In the rows, 128 means zero.
Known rows, with every step that occurs:
dosemuf-bisef-zusez-toko: [126 118 114  96 175  95 119 151 150 127  87  85 131 127 147 166 150 107
 154 135 110 118 157]
tuli-dosemuf: [183 144 104  66 122  86 141 151 129 182  79 141 134  91 138 153 150 169
 146 124 130 128 141]
bodid-tuli: [145 131  92  87 113  84 164 130 139 190  78 130 152 106 127 210 155 128
 104 136 157 124 120]
sivuv-dosemuf-toko-zusez-bisef: [199 149 148  96 100 104 168 212 126 138 101 123 140 153 164 154 157 115
 123 136 143 153 149]
zusez-toko-dosemuf-sivuv: [183 124  81 129 113 100 145 150 159 158 102 153 128 179  85 147 101 135
 121 131 170  85 121]
tuli-dosemuf-toko-zusez-bisef: [202 171 136  44 102  95 162 186 137 144  78 104 148 129 164 112 163 117
 163 112 127 147 160]
toko-zusez-bisef-dosemuf-verem: [172 145 131  85 113 111 185 171 158 150  82  77 136 162 125 153 149 119
 144 166 146  97  85]
toko-zusez-bisef: [190 139 141  73  91 104 175 176 155 145 104 108 133 137 160 189 186 114
 148 128 138 103 148]
dosemuf-toko: [160 148  79  85 117  88 153 173 125 168  89 124 135 120 132 140 147 127
 116 118 135 127 131]
tuli-dosemuf-bisef: [168 134 106  55 137 111 134 171 139 180  83 123 115  71 156 144 146 137
 160 138 123 148 164]
dosemuf-bisef: [149 124  93  81 131 114 146 180 143 172 101 115 107  92 151 176 154 120
 140 145 133 127 153]
bisef-zusez-toko: [144 124 114 107 156  70 128 133 140 131  89 106 151 144 135 177 156 135
 139 120 114  97 135]
dosemuf-sivuv: [169 113  80 111 110 102 146 174 145 174  99 155 124 139 131 151 141 151
 112 133 172 107 114]
tuli-dosemuf-bisef-zusez-toko: [146 131 125  72 184  87 108 145 143 136  71  92 141 106 155 134 142 127
 174 131 100 139 170]
bodid-tuli-dosemuf: [162 145 102  60 119  83 155 123 133 197  60 139 160  82 132 180 148 147
 126 132 149 145 129]
zusez-bisef-dosemuf-toko: [150 154 125  94 131 110 162 171 138 129  91  99 142 138 132 117 144 113
 132 142 118 110 129]
bodid-tuli-dosemuf-bisef-zusez-toko: [121 133 125  66 183  83 119 118 146 148  51  90 164 103 145 160 141 109
 155 141 121 154 158]
sivuv-dosemuf: [184 121 113 117 116  95 149 181 118 177 101 159 131 116 139 196 144 162
 104 145 146 138 130]
zusez-bisef-dosemuf-tuli: [149 119 128  86 129 136 142 168 143 151 120 131 120 131 134 148 163 140
 149 171 129  88 136]
dosemuf-bisef-zusez: [131 119 100  80 170 105 143 173 165 136 103  82 129 102 162 170 157 120
 151 151 121 142 151]
bisef-zusez-toko-dosemuf: [165 134  97 108 155  80 147 130 170 126 100 100 151 158 100 175 127 135
 148 135 121 101 131]
zusez-bisef: [175 127 130  99 103 106 159 174 141 158 115 127 113 112 157 184 177 121
 124 130 122  95 150]
tuli-dosemuf-sivuv: [185 125  89  84 119  98 137 165 139 182  84 160 134 118 134 120 130 168
 132 131 163 128 125]
verem-dosemuf-toko-zusez: [203 157  78  68 114  63 195 190 124 158  91 125 159 152 143 122 165 123
 137 123 169 128 136]

Rows:
[166 132 138  57 113 136 155 171 162 139 109 109 137 159 138 154 169 135
 175 167 146  96 133] | toko-zusez-bisef-dosemuf-tuli
[184 142  62 103 114 101 182 171 162 196 107 115 112 131  92 167 111 135
 119 157 155 103  90] | toko-dosemuf-verem
[160 169  97  61 124 101 170 159 146 134  61  88 173 165 109 123 132 138
 154 138 152 130 107] | bisef-dosemuf-toko-zusez
[159 119 126 119 120 121 154 169 158 134 102 129 133 159 127 131 137 137
 126 159 153  89 111] | zusez-bisef-dosemuf-sivuv
[179 138  74 123 119  87 157 147 146 185  95 116 115 157  80 162 109 122
 119 141 142  80  96] | zusez-toko-dosemuf-verem
[177 124  65  75 116 126 150 168 163 185 130 147 112 129 103 167 133 154
 146 161 154 105 138] | toko-dosemuf-tuli
[163 129  87  79 119  90 143 138 142 194  61 159 158 116 125 145 132 151
 114 139 181 145 115] | bodid-tuli-dosemuf-sivuv
[175 132 138  93 107 122 167 174 171 121  91 112 149 184 127 138 147 134
 147 158 169  98 109] | toko-zusez-bisef-dosemuf-sivuv
[178 106 102 102 124 114 126 192 115 191 124 180 117 120 141 182 145 173
 116 164 155 134 139] | sivuv-dosemuf-tuli
[189 125  64 111 107 111 161 170 176 164 115 146 126 154  95 151 110 150
 122 148 179 107 111] | toko-dosemuf-sivuv
[151 129  85  79 168 114 159 166 196 134 113  75 127 115 128 170 127 123
 163 162 130 147 149] | toko-dosemuf-bisef-zusez
[127 135 110  47 180  93 141 138 163 159  63  85 160  77 158 165 146 122
 152 153 131 179 150] | bodid-tuli-dosemuf-bisef-zusez
[180 162  89  61 105  89 169 182 138 154  79 103 155 145 132 145 154 125
 142 119 152 134 131] | dosemuf-toko-zusez
[144 108 134 124 180  93 113 173 129 128  92 110 134 130 155 177 136 123
 134 153 120 151 159] | sivuv-dosemuf-bisef-zusez-toko
[151 122  89 110 129 110 149 153 150 155  85 137 145 158 102 131 121 163
 125 156 169 103  89] | bisef-dosemuf-sivuv
[153 166  86  57 128  78 150 139 124 190  55 126 166  96 129 132 133 129
 117 123 144 164 131] | bodid-tuli-dosemuf-toko
[176 119  84  86 138  86 175 188 130 175 110 136 110  98 159 154 167 116
 134 148 152 118 157] | verem-dosemuf-bisef
[185 148  70  92 127  64 180 185 112 173 103 143 140 125 143 114 158 126
 112 123 153 118 137] | verem-dosemuf-toko
[185 112  70  83 126  87 162 182 120 193 127 173 121 119 143 147 176 150
 130 152 168  96 147] | verem-dosemuf-tuli
